What can hang from each mark:
todifub: meput
moga: dore meput
zonu: mede meput
tiro: mede
meput: moga todifub zonu zoti
tarat: gupa meput
gupa: tarat
bevafim: luguk mima sokop
fere: luguk zoti
mopebu: mima
sokop: bevafim sanirar
sanirar: sokop sotuv
sotuv: sanirar
dore: buvo moga
zoti: fere meput
luguk: bevafim
buvo: dore
mede: tiro zonu
mima: mopebu

Every row comes from one small tree of marks. Brackets hold a mark, then the marks that hang from it, in alphabetical order. Every link used is in the known rows. Which tree was each row made from?
In the rows, 128 means zero.
Known rows:
{zoti {fere {luguk {bevafim mima}}} {meput todifub zonu}}: [ 84  96 135 130 100 123 168 162 112 136 132 199 115 143 104 107 155 160
  98 115 150 104 113  97 118 164  99  83 102 145 124 150 127 141  83 114
 175 187 107 118 168]
{mede tiro {zonu {meput moga todifub}}}: [113 103  93 165 132 120 109 139 145 127 131 225 135 129 117 106 128 156
 142 127 140 120 100 122 123 129 113 132 151 135 144 139 143 146  95 135
 196 172 101 162 157]
{mopebu mima}: [106 153 109 149 121  94 136 115 142 137 136 179 132 147 114 109 131 146
 134 137 142  95  89 115 141 129  97 111 158 137 144 128 125 149 107 134
 164 172 107 150 173]
{luguk {bevafim {sokop sanirar}}}: [ 95 167 111 132 132 119 152 120 139 141 132 159 130 139 112 107 172 160
 130 116 130 107  87 113 133 159 102 132 146 138 124 121 129 148 113 117
 165 173  99 135 132]
{luguk bevafim}: [108 151 121 148 137 110 147 117 137 138 131 168 123 155 117 106 150 154
 125 128 135  97  95 116 133 143 113 111 150 145 130 143 122 150 113 133
 155 171 104 143 161]
{bevafim luguk {mima mopebu}}: [ 93 158 122 141  85  86 149 131 130 143 134 175 133 156 115 114 139 151
 146 140 130  84  85 107 143 146  69 121 162 141 159 122 128 157  88 135
 171 171 119 138 175]
{gupa {tarat {meput moga todifub {zonu mede} zoti}}}: [101  57  87 152 114 130 100 155 128 118 136 240 116 130 110 105 111 135
 117 130 165 105 110 100 118  85 117 116 122 128 152 156 174 134  99 143
 206 163  97 153 154]
{sanirar sotuv}: [103 142 105 158 142 110 131 108 143 133 133 170 134 131 113 106 142 149
 137 135 135  99  94 119 142 142 112 118 168 131 127 131 118 147 123 138
 164 161 101 123 132]
{zoti {fere {luguk bevafim}} {meput moga todifub}}: [ 95 102 149 152 129 135 169 181 120 128 131 194  99 140 108 105 162 145
  92 113 154 105 115 106 114 139 104  85 118 133 135 163 124 156 102 114
 166 172  98 125 157]
{bevafim luguk {mima mopebu} sokop}: [ 88 166 115 126  86  83 153 133 134 146 134 170 138 156 117 115 154 155
 156 130 125  88  80 101 141 152  61 136 158 138 157 110 132 161  90 129
 185 174 120 144 164]
{mede tiro {zonu {meput {moga dore} zoti}}}: [110 109  76 176 156 121 103 175 141 122 132 238 125 131 122 107 139 145
 145 133 152 120 107 131 122 126 104 106 182 143 150 162 131 145  96 131
 196 161 108 163 159]
{todifub {meput {zonu mede} {zoti {fere luguk}}}}: [103  82 115 167 130 137 150 160 119 125 131 222 115 127 115 105 153 152
 127 140 162 110 117 107 115 135 113  40 118 136 124 164 108 146 102 149
 178 162 112 115 176]
{sanirar {sokop {bevafim luguk {mima mopebu}}} sotuv}: [ 52 162 108 127  74 100 154 115 129 133 142 163 133 142 111 116 183 152
 140 137 119  79  74  99 150 174  45 143 172 131 151  77 146 147  97 117
 174 163 111 111 156]
{moga dore {meput zonu}}: [106 132  97 143 140 105 100 147 144 129 132 213 128 141 114 102 119 143
 135 132 152 108 100 124 132 124 105  92 165 143 138 170 121 149 116 122
 169 168 109 151 122]
{zoti {fere luguk} meput}: [108 119 120 173 135 124 151 160 126 124 130 188 116 138 109 108 149 146
 118 130 147 106 109 122 126 147 117  90 141 122 121 169 104 154 118 126
 160 164 107 126 159]
{dore buvo moga}: [110 142 124 158 149 107 123 124 147 135 134 198 120 153 109 107 143 136
 132 139 138  96  97 108 130 109 100 106 184 133 158 152  98 140 127 130
 171 162 103 167 134]
{buvo {dore {moga {meput todifub zonu}}}}: [ 97 106 119 116 140 108 105 138 140 134 134 226 113 152 104 101 112 132
 117 129 151 118 103 107 123 106 103  95 145 144 154 167 108 132 119 118
 184 174 103 167 110]
{sanirar {sokop bevafim} sotuv}: [ 71 152  93 147 123 120 134 100 143 123 141 166 131 130 111 108 177 152
 131 132 127  95  83 109 144 162  92 130 170 125 126  96 133 141 127 124
 167 158  97 116 136]
{sotuv {sanirar {sokop {bevafim {mima mopebu}}}}}: [ 59 162  99 119  70 111 158  99 142 134 145 160 138 136 107 112 193 156
 130 133 119  86  72 104 155 170  59 134 163 126 150  87 157 138  90 121
 175 170 106 135 150]
{sokop {bevafim {mima mopebu}} sanirar}: [ 77 179  99 125  75 106 150 105 135 138 143 168 138 140 106 112 174 148
 124 134 123  86  77 108 147 157  70 134 156 134 147 102 147 143  78 121
 171 172 111 138 165]
{sokop {bevafim luguk} {sanirar sotuv}}: [ 77 165 109 150 109 119 134 124 126 124 136 166 121 125 110 108 162 151
 136 134 133 105  81 112 139 164  85 138 159 128 132  98 120 146 124 123
 153 157 100  91 131]
{sokop bevafim sanirar}: [ 91 170  98 148 112 121 132 110 138 126 138 172 127 133 109 105 161 150
 126 132 133 104  84 114 138 151 103 124 153 130 130 115 126 144 113 128
 157 164 100 128 149]
{tiro mede}: [110 148 103 159 145 111 118 103 143 134 132 185 145 148 117 109 136 157
 142 137 135 103  98 119 137 144 116 123 156 137 136 143 124 149 117 140
 166 166 108 138 153]
{tarat gupa meput}: [118 125  90 154 132 108 107 123 140 125 131 188 130 144 114 109 105 139
 133 141 139  99  95 126 140 101 108 142 150 112 138 151 152 156 123 124
 175 157 107 165 153]
{tarat {meput moga todifub {zonu mede} {zoti fere}}}: [ 94  63 117 150 120 143 118 161 122 126 138 234 114 131 115 102 134 139
 108 123 162 113 116  98 109 103 109  79 116 133 148 150 146 138  94 145
 192 160  94 124 172]
{moga {dore buvo} {meput todifub {zonu mede} {zoti fere}}}: [ 91  87  98 143 155 122 109 159 130 126 137 252 112 139 110  98 147 134
 113 126 171 118 120 106 116 105 110  70 149 140 152 185 118 137 106 121
 183 163 104 125 145]
{luguk {bevafim {mima mopebu}}}: [ 94 160 120 125  99  96 165 112 134 150 136 164 134 161 114 113 162 153
 124 131 125  80  88 109 141 148  80 119 154 149 147 129 142 149  78 125
 169 178 115 153 176]
{moga {dore buvo} {meput todifub zonu {zoti fere}}}: [ 87  95 109 133 161 114 110 171 128 127 138 239 102 144 108  95 136 139
 110 120 174 110 114 104 118 103 110  66 151 140 154 177 112 145 107 120
 181 165 100 123 143]
{tiro {mede {zonu {meput moga todifub}}}}: [107 111 100 160 136 124 106 131 146 128 130 225 137 132 119 109 125 155
 138 129 139 116 103 115 123 133 116 143 153 135 147 143 149 145  96 132
 190 169 101 155 144]
{sokop {bevafim luguk {mima mopebu}} {sanirar sotuv}}: [ 62 176 110 125  70 105 153 119 123 136 141 162 132 132 107 114 174 149
 135 137 123  87  74 107 148 170  52 148 162 133 149  85 141 145  89 116
 165 164 110 102 147]
{meput moga todifub {zonu mede} {zoti fere}}: [ 91  74 114 147 127 142 135 149 125 131 138 228 118 130 116  99 154 145
 109 123 162 109 118  91 107 123 119  68 121 147 145 146 121 135  88 157
 182 168  97 112 177]
{moga dore {meput todifub {zonu mede} zoti}}: [ 95  95  81 140 138 113 102 141 139 129 134 244 124 134 112 100 130 135
 124 130 167 125 112 111 124 120 116  88 138 148 144 178 135 142 100 132
 183 168 107 141 141]
{sotuv {sanirar {sokop {bevafim mima}}}}: [ 64 155 104 132  93 118 144 108 145 128 143 165 131 131 107 110 187 160
 133 133 123 100  77 104 150 174  71 136 161 125 139  84 146 133 113 123
 173 168 102 129 142]
{fere luguk zoti}: [108 145 114 169 153 115 154 138 123 126 127 181 115 128 111 106 150 146
 127 125 140  99  99 116 134 142 114  71 144 125 121 159 105 158 114 133
 151 159 104 122 160]
{zonu {meput {moga dore} todifub zoti}}: [101 105 105 162 139 116 114 174 149 128 134 228 105 126 115 102 135 129
 118 128 163 111 103 114 124 110 108 106 169 136 160 161 127 155 100 130
 183 161  96 152 144]
{sokop sanirar}: [105 154 107 157 127 117 131 117 141 134 133 173 134 129 109 105 141 150
 131 133 137 106  90 119 139 143 116 115 160 130 131 132 118 146 118 135
 160 165  99 130 136]
{todifub {meput {moga {dore buvo}} zonu {zoti fere}}}: [ 96 101 136 164 140 126 114 206 131 122 139 236 102 137 114  99 141 141
 118 135 174 100 116 101 117  90  86  19 170 136 164 169 102 149 111 133
 193 156 104 130 136]
{gupa {tarat {meput todifub {zoti fere}}}}: [100  75 108 152 146 118 118 155 121 120 137 204  92 142 108 104 114 142
 110 125 164 100 102 110 123  95 125 120 124 115 144 154 156 149 109 129
 184 160  93 137 183]
{bevafim luguk sokop}: [103 157 115 150 125  98 134 138 137 134 129 175 127 149 119 109 141 158
 157 128 136 106  87 108 132 147  94 128 154 134 141 124 111 162 125 135
 171 166 108 134 148]
{tiro {mede {zonu meput}}}: [115 132  81 168 145 117 107 111 144 129 128 210 147 139 122 113 128 161
 153 137 131 114  98 130 132 151 125 149 166 135 128 150 136 142 106 133
 175 167 109 156 153]

Which tree is each row?
[ 96  89  92 155 160 129 119 130 127 130 133 226 121 137 119 106 139 160
 128 126 151 120 109 115 116 146 136 127 135 138 134 152 133 141  90 138
 180 167 100 125 186]	{tiro {mede {zonu {meput todifub {zoti fere}}}}}
[100  85 106 159 104 131 121 133 130 129 134 222 136 132 110 104 137 150
 115 128 154 120 114 106 120 141 129  88 118 133 124 167 122 136 100 137
 171 176 102 123 154]	{zoti fere {meput todifub {zonu mede}}}
[107  86 105 165 155 124 142 171 113 115 131 197  90 140 110 108 131 141
 116 130 159  91 106 121 122 106 117 108 133 113 134 161 141 150 116 125
 178 153 102 134 185]	{gupa {tarat {meput {zoti {fere luguk}}}}}
[ 92 102 120 137 148 133 179 156 106 133 131 190 103 148 116 101 169 159
 107 116 156  93 114 104 110 154 120  60 117 155 120 151 103 142  94 140
 159 171 104 104 192]	{meput zonu {zoti {fere {luguk bevafim}}}}
[102  82  96 169 157 131 113 184 131 122 135 243 110 127 119 103 142 148
 126 122 160 122 114 120 112 123 107  91 156 140 153 159 128 147  86 124
 195 164 101 142 175]	{mede tiro {zonu {meput {moga dore} todifub {zoti fere}}}}
[118 112  95 183 130 121  97 153 155 124 131 248 134 126 114 107 149 133
 135 135 147 117 108 126 128 102  91 118 187 128 164 168 131 146 112 112
 195 162 105 165 128]	{zonu {mede tiro} {meput {moga {dore buvo}} todifub}}
[ 86 167 119 136 102 102 140 142 134 140 132 171 134 134 109 113 155 160
 151 130 129 108  81 103 139 165  71 145 155 133 143  99 125 150 112 123
 180 172 110 123 137]	{bevafim luguk mima {sokop sanirar}}
[102  74  77 148 116 127  92 162 132 119 135 248 124 127 115 104 110 126
 115 133 167 112 119 106 121  81  99  97 137 128 161 171 163 145  95 124
 202 158 105 158 143]	{tarat gupa {meput {moga dore} todifub {zonu mede} zoti}}
[ 99  95 108 168 156 125 117 189 132 121 135 245  97 133 116 101 144 138
 115 122 163 112 115 109 113 101 107  84 180 132 164 169 118 144  97 118
 193 159  96 142 153]	{mede {zonu {meput {moga {dore buvo}} todifub {zoti fere}}}}
[ 94 103 129 144 195 125 148 171 127 129 133 222  86 150 106 104 166 126
 114 130 158 100 109 111 113 110  98  93 162 131 155 175  95 142 122 121
 171 154 105 142 156]	{dore buvo {moga {meput {zoti {fere luguk}}}}}
[102 114 116 160 160 125 167 152 119 128 132 186 104 140 114 103 161 148
 119 127 153  98 109 112 120 142 120  74 139 135 129 151 100 153 108 144
 163 160 104 112 191]	{meput {zoti {fere luguk}}}
[ 98  92  85 145 119 119 125 111 132 134 134 220 134 135 114 100 137 150
 126 129 157 115 110  96 122 133 133  87 121 149 136 150 127 136  92 159
 182 172 103 127 168]	{meput todifub {zonu mede} zoti}
[116  98  97 173 125 129 112 131 153 130 131 230 140 123 117 108 147 142
 137 134 141 120 101 124 125 125 108 142 151 132 144 145 142 145 102 136
 185 168 102 157 156]	{zonu {mede tiro} {meput moga todifub}}
[ 80 176 112 108  94 104 171 114 135 153 137 155 141 145 109 113 184 157
 128 119 120  89  80 106 142 164  70 141 150 142 141 108 150 148  79 111
 180 180 110 145 146]	{luguk {bevafim {mima mopebu} {sokop sanirar}}}
[ 96 100 122 151 151 121 167 147 119 129 132 192  99 137 111 100 153 150
 111 120 159 103 111 102 118 138 123  74 121 135 136 148 107 156 100 141
 170 165  99 108 191]	{meput todifub {zoti {fere luguk}}}
[107  81  87 168 138 131 115 142 147 131 133 241 130 124 116 106 155 137
 132 133 153 123 106 119 119 124 116 134 144 138 148 150 141 143  95 147
 192 164 101 149 171]	{zonu {mede tiro} {meput moga todifub zoti}}
[ 76 162 115 134 110 106 142 135 133 140 133 164 137 121 107 113 162 158
 152 129 126 106  81 106 144 174  67 154 164 129 136  87 127 146 116 117
 181 167 105 102 115]	{bevafim luguk mima {sokop {sanirar sotuv}}}
[102 138 110 166 155 111 118 174 142 125 137 215 111 146 114 101 149 131
 123 132 158  98 109 108 129  98  93  70 195 137 169 164 109 150 118 131
 185 154 103 146 136]	{meput {moga {dore buvo}} zoti}
[ 62 155  99 136 109 113 138 102 143 129 144 167 135 130 108 112 183 153
 131 135 121  91  81 102 148 171  71 139 170 129 131  81 144 135 114 119
 178 164 104 118 145]	{sanirar {sokop {bevafim mima}} sotuv}
[103  68 102 168 148 144 127 157 138 129 135 240 118 123 118 105 166 139
 121 129 155 120 110 119 111 126 115 120 138 135 145 149 132 141  93 143
 185 162  98 130 189]	{zonu {mede tiro} {meput moga todifub {zoti fere}}}
[ 73 153  98 143 108 125 140 105 145 122 140 164 127 130 110 106 181 158
 132 130 129 103  79 111 147 164  92 127 160 122 133  99 136 139 125 128
 161 163  96 126 133]	{sotuv {sanirar {sokop bevafim}}}
[ 95 110 112 142 178 120 131 152 133 132 137 202 103 147 114 101 149 139
 120 131 157 108 101 120 122 129 118 107 146 135 135 160 118 149 114 140
 161 158 103 123 175]	{moga {meput {zoti fere}}}
[124 118  79 181 133 121 112 112 152 132 129 215 150 130 119 112 149 148
 151 143 132 117  96 139 133 142 116 148 163 132 126 152 129 142 112 138
 171 165 110 158 164]	{zonu {mede tiro} meput}
[ 90 107  93 132 152 101 100 157 138 127 135 239 113 145 107  96 125 136
 120 124 172 113 109 105 126 101 111  79 157 143 158 176 122 145 110 125
 189 167 103 141 126]	{moga {dore buvo} {meput todifub zonu zoti}}
[ 96  73  90 130 122 123 104 158 129 124 136 226 118 135 112 100 103 136
 112 127 165 103 108  98 120  85 112 111 119 127 154 148 160 149  96 141
 200 161  97 149 155]	{tarat gupa {meput moga todifub zonu zoti}}
[ 94  86 136 153 134 134 129 184 129 128 139 218 107 133 116  99 140 149
 120 135 167 102 108  99 113 113 104  43 134 139 144 148 113 149 102 157
 183 161 101 120 163]	{todifub {meput moga zonu {zoti fere}}}
[ 98  80 125 159 149 137 158 183 128 127 132 218  91 123 114 102 159 137
 105 120 161 103 109 109 110 126 117 100 136 129 143 150 115 154  96 136
 176 161  93 121 178]	{zonu {meput moga todifub {zoti {fere luguk}}}}
[100  89 123 166 149 132 147 199 130 122 131 227  87 121 114 102 155 132
 105 121 167 105 113 114 112 119 104  80 155 131 152 165 111 159  97 119
 177 159  96 129 163]	{zonu {meput {moga dore} todifub {zoti {fere luguk}}}}
[ 92  81  96 141 149 126 112 155 129 128 136 243 112 133 113  99 142 137
 114 126 170 121 117 110 115 122 116  75 132 146 142 179 125 141  97 128
 175 167 105 123 158]	{moga dore {meput todifub {zonu mede} {zoti fere}}}
[ 73 167 102 134 106 118 138 106 136 132 142 166 135 120 104 110 175 150
 126 134 124  99  80 110 147 168  78 145 161 130 130  89 140 134 106 117
 170 166 102 109 135]	{sokop {bevafim mima} {sanirar sotuv}}
[103 128 120 169 122 107 103 175 148 122 136 223 120 140 106 103 130 129
 114 128 159 112 110 108 133  98  95  85 180 125 167 179 123 154 119 111
 190 164 100 158 105]	{zoti {meput {moga {dore buvo}} todifub}}
[ 93  66  88 136 155 132 116 135 126 131 136 242 127 136 113 100 150 149
 125 126 163 126 114 113 112 134 122  97 108 147 132 159 134 135  94 144
 184 171 106 117 183]	{moga {meput todifub {zonu {mede tiro}} {zoti fere}}}
[103  90 103 160 135 110  97 182 135 114 137 222  94 136 109 105 105 127
 114 128 169 101 105 109 128  74 100 110 154 120 169 165 166 154 109 117
 201 156  96 166 142]	{gupa {tarat {meput {moga dore} todifub zoti}}}
[ 77 156 109 154 104 110 133 130 133 121 137 175 119 149 116 110 161 156
 141 135 132  98  82 103 136 161  82 125 159 131 140 102 122 151 127 129
 160 160 105 122 163]	{sanirar {sokop {bevafim luguk}}}
[104 105 109 173 125 123 102 180 142 122 136 251 122 133 115 103 141 134
 132 144 168 110 117 103 123  89  87  38 173 139 164 176 118 143 111 138
 200 156 111 150 121]	{todifub {meput {moga {dore buvo}} {zonu mede} zoti}}
[108 140 112 159 126 114 110 164 142 126 135 217 128 142 115 101 133 142
 128 129 151  93 108 106 128 102  91  61 190 140 161 160 106 144 116 128
 183 164 104 149 115]	{meput {moga {dore buvo}} zonu}
[ 72 179 113 128  63 100 152 127 123 136 140 170 129 145 109 114 167 151
 134 137 125  89  74 104 143 163  55 138 154 136 156  96 138 149  84 122
 164 169 114 123 169]	{sokop {bevafim luguk {mima mopebu}} sanirar}
[100 116 125 133 153 105 113 125 150 137 133 209 110 145 106 104 126 132
 125 133 149 113  94 109 126 114 105 129 147 135 154 155 125 147 117 123
 172 168 100 168 133]	{dore {moga {meput todifub}}}
[115 119  90 172 120 126 105 146 142 126 132 228 150 131 120 106 143 148
 143 135 145 111 114 120 125 126  91  74 164 148 147 157 122 140 102 135
 187 168 113 151 140]	{meput {moga dore} {zonu {mede tiro}}}
[103 105 125 164 127 120 150 155 125 125 130 194 112 134 106 104 141 148
 111 123 154 111 110 112 124 143 120  88 123 122 127 165 113 157 110 123
 167 169 102 124 158]	{zoti {fere luguk} {meput todifub}}
[114 118 102 156 130 119 107 149 142 123 133 196 125 139 116 108 111 132
 126 138 141  95  98 121 134  89  95 136 156 112 151 147 156 157 120 125
 183 153 104 166 144]	{tarat gupa {meput moga}}
[112 107 119 168 103 129 113 147 146 128 133 222 137 127 117 107 131 147
 139 145 149 110 104 107 126 114  97  68 144 136 141 150 128 145 110 150
 186 165 109 150 131]	{todifub {meput moga {zonu mede}}}
[102 114 128 163 138 117 124 167 145 128 137 206 111 136 114 103 136 140
 131 142 160 107 100 107 127 108 101  74 151 133 152 148 125 158 113 154
 188 155 104 147 151]	{todifub {meput moga zoti}}
[ 93 162 117 123 125 101 154 121 141 147 134 165 132 154 115 112 170 161
 135 121 125  98  88 103 135 158  83 135 148 146 134 115 137 148 102 119
 180 180 112 150 159]	{luguk {bevafim mima sokop}}
[ 93  79 111 144 174 139 141 162 122 129 132 248 103 142 109 105 169 128
 117 133 160 106 119 105 105 116 102  80 147 140 146 181  98 126 113 129
 176 159 109 135 154]	{dore buvo {moga {meput {zonu mede} {zoti {fere luguk}}}}}
[ 54 163 112 123  58 104 160 121 131 132 142 162 129 141 109 114 187 159
 141 135 121  87  70 100 152 176  45 139 162 128 158  80 147 144  96 121
 167 167 110 121 153]	{sotuv {sanirar {sokop {bevafim luguk {mima mopebu}}}}}
[112  96  89 156 107 121  85 155 139 117 134 247 133 132 112 105 108 127
 119 134 156 105 117 107 128  65  86 100 161 116 168 173 156 144 111 107
 203 159 105 168 114]	{tarat gupa {meput {moga {dore buvo}} todifub {zonu mede}}}
[ 89  83 133 133 179 124 151 161 125 131 133 218  82 141 105 102 152 130
 107 124 164 110 109 105 110 122 108  96 125 136 150 165 109 149 107 124
 171 162  99 137 169]	{dore {moga {meput todifub {zoti {fere luguk}}}}}
[ 69 152 111 147  97 118 141 126 134 120 137 166 118 136 113 108 174 161
 143 133 132 105  78 107 143 171  78 131 158 124 141  94 127 145 130 127
 155 160  99 112 138]	{sotuv {sanirar {sokop {bevafim luguk}}}}
[ 95 121  88 140 160 104 100 162 139 127 135 234 118 148 111  99 133 135
 129 131 166 107 107 114 128 105 106  80 176 144 152 180 114 142 117 127
 183 162 108 143 126]	{moga {dore buvo} {meput zonu zoti}}
[103  78  94 163 111 133 114 131 128 129 134 229 147 133 111 105 140 157
 125 128 153 126 116 114 119 146 123  92 112 137 124 164 125 136  97 137
 181 178 106 126 164]	{zoti fere {meput todifub {zonu {mede tiro}}}}
